Each row was made from one small tree. The marks that hang from a mark follow it in brackets, in alphabetical order. Every link used is in the known rows. Write each row's tree.
Known rows
Z[N[E K[W]] S[L] U V]: .31, .04, .20, .21, .20, -.02, -.19, .03, -.16, -.81, -.08, .30, .36, .14, -.26, -.10, -.04, -.32, -.69, -.42
W[K]: .03, -.08, .04, -.03, .38, .05, .21, -.03, -.38, -.35, -.35, .35, .14, .04, .02, .01, .32, -.26, -.19, .04
K[N[E Z[U V]] W]: .25, .10, .39, -.02, .26, -.07, -.24, .11, -.26, -.46, -.47, .48, .43, .06, .13, -.18, -.15, -.48, -.83, -.08
U[Z[N[E K[W]] S V]]: .28, .13, .16, .21, .21, -.06, -.10, -.01, -.50, -.90, -.14, .36, .37, .10, -.03, -.08, -.10, -.36, -.69, -.50
U[Z[N[E] S[L] V]]: .08, -.12, .10, .05, .12, -.03, -.01, -.04, -.47, -.74, -.08, .27, -.08, .08, -.13, .16, -.05, -.32, -.47, -.38
E[N[K[W] Z]]: .20, .29, .10, .06, .43, .04, -.01, -.07, -.32, -.40, -.26, .59, .63, .08, .17, -.06, -.12, -.29, -.41, -.16
S[L Z[N[E K] V]]: .23, -.16, .08, .05, .27, -.15, -.20, -.15, -.17, -.45, -.12, .25, .03, .08, -.16, -.05, -.13, -.19, -.48, -.42
N[K[W] Z[S[L] U V]]: .25, .14, .03, .18, .21, -.02, -.19, -.04, -.04, -.80, -.16, .49, .49, .29, -.12, .00, -.07, -.30, -.68, -.14
U[Z[S]]: -.01, .05, -.04, -.06, .18, .10, .16, .00, -.51, -.59, -.21, .39, .12, .06, .06, .20, .15, -.44, -.32, -.05
N[K]: .08, .12, .05, -.07, .30, .04, .05, -.03, -.28, -.33, -.24, .34, .33, .01, .10, -.05, .18, -.23, -.25, -.14
G[V[Z[N[E] S[L]]]]: -.18, -.03, .02, -.07, .04, -.02, .05, .11, -.41, -.27, -.07, .15, .11, -.01, -.11, -.22, .00, -.26, -.36, -.38
G[V[Z[N S U]]]: .08, .07, -.01, -.14, -.12, -.21, .15, .20, -.61, -.36, .06, .13, .10, -.13, -.12, -.21, .09, -.42, -.57, -.20
K[N[Z[S[L] V]]]: .01, .00, .13, .11, .05, .00, .07, -.04, -.14, -.48, -.27, .52, .19, .19, -.03, .15, -.08, -.36, -.42, -.03
U[Z[N[E K] S[L] V]]: .17, -.04, .09, .13, .18, .00, -.13, -.07, -.40, -.82, -.04, .28, .12, .12, -.13, .04, -.13, -.21, -.53, -.51
E[N[K]]: .14, .12, .07, -.04, .35, .07, .12, -.04, -.43, -.32, -.11, .41, .33, -.07, .12, -.02, .05, -.26, -.18, -.20
E[N[K[W] Z[S[L] U V]]]: .30, .15, .04, .21, .26, .01, -.10, -.04, -.20, -.79, -.03, .57, .47, .21, -.11, .02, -.21, -.33, -.62, -.19
S[Z]: .04, -.07, -.05, -.15, .26, -.06, .08, -.07, -.28, -.22, -.30, .36, .03, .01, .02, .12, .15, -.42, -.27, .03
E[N[Z[S U]]]: .20, .07, .10, -.07, .18, .06, .07, .15, -.54, -.45, -.06, .41, .26, -.02, .04, .18, -.13, -.45, -.50, -.10
V[Z[N S U]]: .18, .10, .05, -.09, -.02, -.14, .14, .18, -.51, -.38, .04, .19, .06, -.03, -.10, -.02, .07, -.52, -.61, -.12
S[L Z[N[E K[W]]]]: .18, .02, .08, .12, .45, .01, -.23, -.19, -.01, -.42, -.32, .40, .32, .17, -.16, -.08, -.05, -.29, -.48, -.30

Write each row's tree
.03, .19, .08, .19, .28, .08, -.10, .01, -.11, -.48, -.16, .35, .45, .23, -.09, -.23, -.06, -.31, -.53, -.37 : V[Z[N[E K[W]] S[L]]]
.34, .01, .15, .11, .28, -.21, -.19, -.09, -.27, -.54, -.22, .32, .28, .06, -.06, -.16, -.11, -.34, -.64, -.42 : S[Z[N[E K[W]] V]]
.18, -.05, .07, -.04, .01, -.09, .11, .15, -.43, -.62, -.06, .25, .05, -.01, -.07, .10, .17, -.46, -.49, -.09 : Z[S U V]
.40, -.05, .12, .10, .34, -.17, -.33, -.12, -.09, -.64, -.17, .33, .19, .13, -.26, -.13, -.12, -.33, -.74, -.31 : S[L Z[N[E K[W]] U V]]
.07, .03, -.01, .13, .14, .00, -.06, -.07, -.13, -.61, -.11, .42, .32, .24, -.03, .09, -.09, -.16, -.42, -.25 : N[K Z[S[L] V]]
.14, .03, .21, -.06, .28, -.07, -.24, .06, -.33, -.41, -.27, .30, .40, .06, .22, -.14, -.18, -.13, -.56, -.42 : N[E K Z[V]]
.15, -.18, .28, .16, .28, .08, -.15, .08, -.21, -.63, -.36, .44, .22, .22, -.13, -.05, -.15, -.28, -.71, -.11 : W[K[N[E Z[S[L] U V]]]]
-.01, .16, .11, .17, .42, .25, -.25, -.03, .02, -.55, -.40, .50, .67, .31, .04, -.05, -.13, -.23, -.50, -.30 : N[E K[W] Z[S[L]]]
.32, -.04, .13, .00, -.08, -.21, .15, .12, -.54, -.65, .07, .19, -.03, -.08, -.17, .12, .11, -.46, -.58, -.23 : Z[N S U V]
.09, .25, .22, .02, .28, .02, .04, -.04, -.18, -.27, -.54, .63, .50, .11, .16, -.02, .01, -.46, -.48, .11 : K[N[Z] W]
.04, .16, -.05, .00, -.05, -.16, .14, .10, -.52, -.37, .05, .19, .32, -.05, -.05, -.30, .02, -.24, -.44, -.40 : G[V[Z[N[K] S]]]
.27, -.06, .21, .15, .14, -.07, .06, .11, -.40, -.64, -.28, .45, .24, .13, -.06, .00, -.04, -.39, -.73, .01 : W[K[N[Z[S U V]]]]
.21, .03, -.03, .16, .10, -.09, .03, -.16, -.39, -.84, .04, .36, .06, .14, -.19, .14, -.01, -.24, -.45, -.33 : U[Z[N[K] S[L] V]]
.14, .04, .30, .15, .21, .07, -.22, .08, -.07, -.64, -.39, .53, .41, .23, -.06, -.05, -.18, -.47, -.76, -.10 : K[N[E Z[S[L] U V]] W]
.14, .06, .11, .02, .20, .03, -.18, .12, -.25, -.46, .00, .18, .25, .11, -.16, -.19, -.12, -.28, -.66, -.38 : V[Z[N[E K] S[L] U]]
.28, .24, .21, -.02, .32, -.10, -.21, .12, -.33, -.39, -.18, .26, .46, .03, .02, -.39, -.06, -.38, -.77, -.30 : V[Z[N[E K[W]] U]]
.18, .28, .05, .18, .32, .12, .04, .00, -.33, -.55, -.18, .59, .66, .14, .10, .02, -.15, -.36, -.45, -.23 : E[N[K[W] Z[S]]]
.19, -.06, .19, -.12, .17, -.18, -.02, .00, -.67, -.56, -.16, .22, -.04, -.09, .07, .02, -.03, -.33, -.52, -.36 : U[Z[N[E] V]]
.16, .17, .08, -.05, .35, .03, .01, -.02, -.43, -.29, -.16, .47, .44, .00, .19, .01, -.15, -.21, -.34, -.23 : E[N[K Z]]
-.02, .08, -.01, -.21, -.01, -.26, .21, .06, -.59, -.12, -.08, .17, .07, -.16, .02, -.26, .14, -.30, -.34, -.18 : G[V[Z[N]]]
.22, -.19, .14, -.08, .14, -.24, -.05, -.01, -.44, -.36, -.16, .19, -.11, -.07, -.04, .02, -.06, -.37, -.51, -.35 : S[Z[N[E] V]]
.16, -.02, .06, .00, .09, .01, .12, .01, -.29, -.51, -.02, .26, .02, .02, -.28, .21, .15, -.42, -.42, -.10 : Z[N S[L] U]
.26, -.14, -.01, -.16, .15, -.24, -.03, .00, -.35, -.45, -.15, .28, -.10, -.02, -.07, .06, .09, -.47, -.52, .03 : S[Z[U V]]
.43, .09, .29, .05, .25, -.16, -.21, .06, -.36, -.65, -.15, .25, .38, -.02, -.06, -.24, -.02, -.33, -.75, -.40 : Z[N[E K[W]] U V]
